Known rows, with every step that occurs:
lapa, regu, vono, fogem: [ 0.71  0.09  1.55 -1.86  0.35  0.09 -0.16  4.28 -2.39  3.46 -3.17 -3.48
 -0.38 -0.02  1.03  2.06 -4.18  1.88 -0.48  2.13  2.21]
lesol, vudiz, lapa, vono, fogem: [-1.14 -0.11 -0.58 -1.63  2.04  2.62 -1.32  4.64 -2.42  4.22 -2.33 -0.36
  1.07 -1.97 -0.10  0.20 -3.82  2.44 -1.27  1.10  2.45]
lapa, vono: [ 0.21 -1.33 -0.26 -1.52  0.65 -1.85 -0.85  1.90 -1.34  3.84 -4.66 -2.96
  0.70 -2.11  0.08  0.78 -2.02  1.47  0.11  0.78  1.35]
regu, vono, lapa, vudiz, lesol: [ 0.48 -3.11  1.08 -0.67  1.12 -1.99 -1.29  2.90  0.11  2.92 -3.49 -3.25
 -0.01  0.86 -0.06  2.61 -4.32  1.89 -0.07  0.45  1.30]
vono, fogem, regu, lapa, vudiz, lesol, gizifu: [-0.98 -1.38  0.48 -0.24  1.36 -1.39  0.59  3.90  0.43  0.14 -1.04 -2.08
  0.71  0.37 -0.49  0.56 -7.02  1.30 -0.49 -1.54  1.35]
vono, fogem, regu, lapa, vudiz, lesol: [-0.37 -1.12  0.21 -0.37  2.14 -0.15  0.44  3.96  0.26  1.27 -2.16 -2.34
 -0.13  1.00 -0.79  2.23 -6.92  1.40 -0.12  0.72  0.64]
regu, lapa: [ 0.12 -1.20 -0.93 -1.93  0.81 -1.09 -0.90  2.21 -0.45  2.75 -4.54 -2.34
 -0.31 -1.49 -0.76  1.13 -1.65  1.20 -0.79 -0.07  1.56]
regu, lapa, vono: [ 0.18 -1.85  0.35 -1.63  0.77 -0.58 -0.73  3.18  0.08  2.67 -3.71 -3.30
  0.70 -0.34 -0.25  1.52 -1.82  1.68 -0.11  1.23  1.41]
fogem, regu, vono, lapa, vudiz: [-0.39 -1.02  1.36 -1.10  2.93 -0.08  0.23  2.91  0.51  2.94 -2.06 -2.83
  0.55  1.01 -1.13  2.57 -3.21  1.42 -0.38  1.03  0.95]
lesol, vudiz, lapa: [-1.12 -0.62 -1.90 -1.58  1.75  0.59 -1.79  2.06 -2.64  4.36 -3.53  0.55
 -0.22 -4.11 -1.06 -0.89 -1.47  2.31 -2.07 -1.41  1.95]
vono, regu: [-0.17  0.13 -1.49 -1.43  1.45 -1.34 -0.36  1.56 -2.05  2.90 -4.11 -2.10
  0.21 -2.04 -0.61  0.76 -2.33  1.76 -0.40 -0.72  1.70]
fogem, vono, regu: [-0.96  1.35 -1.28 -1.13  1.31 -0.76  0.41  1.49 -1.14  4.11 -3.53 -2.90
  0.76 -1.78 -0.23  0.70 -3.16  0.82  1.30  0.38 -0.13]
fogem, vono: [-0.75  0.60 -1.34 -1.45  0.50 -1.79 -0.25  0.91 -0.95  5.08 -4.83 -2.61
  0.23 -3.01 -0.06  0.23 -2.68 -0.02  1.05  0.47 -0.36]
vono, lapa: [-0.48 -0.17 -1.71 -0.98  1.28 -0.53 -1.35  1.51 -1.63  3.47 -4.23 -1.37
  0.30 -1.76 -0.91  0.69 -2.54  1.25 -1.01 -0.70  1.78]
vudiz, lapa, vono: [-0.43 -1.29 -0.16 -0.93  1.45  0.52 -1.16  2.59 -1.39  3.53 -4.18 -1.50
  1.32 -1.84 -0.24  0.76 -1.83  1.91 -0.62  1.17  0.56]
vono, fogem, regu: [-0.60  2.01 -1.16 -1.28  1.62 -0.17  0.16  2.51 -2.05  3.29 -3.63 -1.56
  0.05 -2.26 -0.26  0.95 -4.91  0.70 -0.38  0.30  1.20]
fogem, vono, regu, lapa: [-1.00  0.81 -0.79 -1.25  1.43  0.68  0.51  2.84  0.27  2.91 -2.53 -3.32
  0.85 -0.06 -0.62  1.45 -2.98  1.03  1.05  0.89 -0.03]
vono, regu, lapa, vudiz, lesol: [ 0.13 -3.00 -0.07 -0.52  1.91 -1.34 -0.11  3.03  0.22  0.83 -2.68 -2.95
 -0.02  1.12 -1.01  2.14 -4.40  2.45 -0.05 -0.29  1.10]
vono, regu, lapa, vudiz, lesol, gizifu: [-0.45 -3.25  0.26 -0.37  1.14 -2.51  0.00  3.03  0.42 -0.35 -1.58 -2.66
  0.95  0.51 -0.72  0.35 -4.49  2.40 -0.50 -2.56  1.88]

Rows:
[-0.58 -0.07 -0.05 -1.06  1.78  1.98 -0.82  4.20 -1.65  3.47 -3.82 -1.43
  1.55 -0.97  0.26  1.34 -4.10  1.55 -0.49  2.21  1.30] -> vudiz, lapa, vono, fogem
[ 0.19 -2.98  0.09 -1.94  2.21 -1.44 -0.35  2.48  0.64  2.48 -4.07 -2.60
 -0.23 -0.18 -1.65  1.70 -1.95  1.29 -0.68  0.42  1.42] -> regu, lapa, vudiz
[ 0.20 -1.16  1.40 -1.12  0.73  1.01 -0.78  3.34 -2.02  3.17 -3.08 -2.25
  0.10 -0.70  0.10  1.20 -1.83  2.71 -1.29  1.54  0.77] -> vudiz, lapa, regu, vono
[-0.32 -0.30 -0.90 -0.33  0.96  0.64 -0.74  1.95 -2.48  2.87 -2.54 -1.74
  0.26 -0.66 -0.98  0.56 -3.15  2.38 -1.47 -0.32  1.72] -> vono, lapa, regu
[ 0.87 -1.16  1.31 -1.68 -0.07 -1.35 -0.49  2.55 -1.99  3.44 -3.56 -3.67
 -0.65 -0.89  0.62  1.35 -1.99  2.25 -0.56  1.10  1.50] -> lapa, regu, vono
[-1.03 -1.36 -0.63 -1.48  1.69  1.17 -1.60  2.99 -2.10  4.28 -2.69 -0.53
  0.91 -2.88 -0.56 -0.47 -1.62  2.76 -1.39 -0.06  1.78] -> lesol, vudiz, lapa, vono
[ 0.10  0.06  1.56 -1.28  1.12  2.51 -0.42  4.95 -2.37  3.14 -2.78 -2.12
  0.29  0.21  0.65  1.88 -4.08  2.37 -1.19  2.57  1.43] -> vudiz, lapa, regu, vono, fogem
[-0.59 -0.38  0.47 -1.39  3.24  0.82  0.94  4.06  0.47  1.88 -2.20 -2.28
  0.21  0.95 -1.46  2.37 -4.95  0.86 -0.54  1.39  1.22] -> vono, fogem, regu, lapa, vudiz
[-0.01 -0.54 -0.26 -1.16  1.50 -0.67 -0.16  2.61 -1.53  2.77 -3.32 -3.11
  1.32 -0.90 -0.03  1.21 -2.52  2.21  0.28  0.67  1.49] -> lapa, vono, regu
[-0.65  1.44 -0.57 -1.33  1.79  1.16  0.28  3.80 -0.75  2.13 -2.70 -2.02
 -0.04 -0.47 -0.70  1.75 -4.66  0.81 -0.55  0.83  1.34] -> vono, fogem, regu, lapa
[ 0.11 -0.64  0.52 -1.85  1.11  0.92 -0.45  4.84 -0.35  2.57 -3.40 -3.22
  0.92  0.51  0.22  2.20 -4.06  1.28 -0.01  2.26  2.09] -> regu, lapa, vono, fogem
[-1.11  0.96 -0.72 -0.02  0.86  1.24 -0.06  1.92 -1.54  4.06 -1.92 -2.42
  0.77 -0.47 -0.71  0.43 -3.89  1.42  0.21  0.72 -0.06] -> fogem, vono, lapa, regu
[-1.29 -2.00  0.37 -0.07  0.94 -1.95  0.70  2.98  1.37  0.78 -0.92 -3.41
  1.56  0.75 -0.45  0.31 -5.29  1.51  1.09 -1.52  0.10] -> fogem, vono, regu, lapa, vudiz, lesol, gizifu
[ 0.24 -2.39  1.23 -1.86  2.26 -0.95 -0.72  3.00  0.36  3.43 -3.54 -3.12
  0.32  0.83 -0.82  2.66 -2.37  1.40 -0.51  1.17  1.85] -> regu, vono, lapa, vudiz
[-0.81 -2.59  0.30 -0.02  0.98 -2.76  0.26  2.34  0.73  0.18 -1.41 -2.21
  0.55 -0.52 -0.90 -0.10 -4.80  1.68 -0.65 -2.61  0.67] -> fogem, regu, lapa, vudiz, lesol, gizifu
[ 0.57  0.26  0.71 -2.64  0.61 -1.04 -0.73  3.80 -1.46  4.10 -4.86 -3.18
 -0.29 -1.12  1.08  2.29 -3.64  0.70  0.04  1.85  2.33] -> regu, vono, fogem
[-0.68 -1.82  0.06 -0.27  1.86 -0.78  0.62  2.94  1.22  1.97 -2.05 -3.67
  0.61  1.35 -0.71  2.01 -5.20  1.47  1.57  0.75 -0.64] -> fogem, vono, regu, lapa, vudiz, lesol
[-0.42  0.08  1.02 -1.81  1.36  3.11 -0.96  5.41 -3.07  3.84 -1.28 -1.08
 -0.19 -0.79  0.42  0.79 -3.91  3.20 -1.88  1.39  2.74] -> lesol, vudiz, lapa, regu, vono, fogem
[-0.46 -0.61  0.42 -0.95  1.46  0.32  0.17  3.15  0.21  2.10 -2.25 -3.16
  0.90 -0.19 -0.66  1.43 -2.62  1.75 -0.05  1.16  0.44] -> fogem, regu, lapa, vono
[-0.45 -1.66  0.21 -1.20  2.91 -0.57  0.59  2.43  0.80  1.93 -2.57 -2.39
  0.02  0.00 -1.95  1.68 -2.69  1.32 -0.63  0.34  0.49] -> fogem, regu, lapa, vudiz
[-0.91 -1.09  0.28 -1.32  2.97  0.21  1.12  3.11  1.40  2.58 -2.08 -3.57
  0.94  1.34 -1.46  2.03 -3.30  1.01  1.11  1.40 -0.12] -> fogem, vono, regu, lapa, vudiz
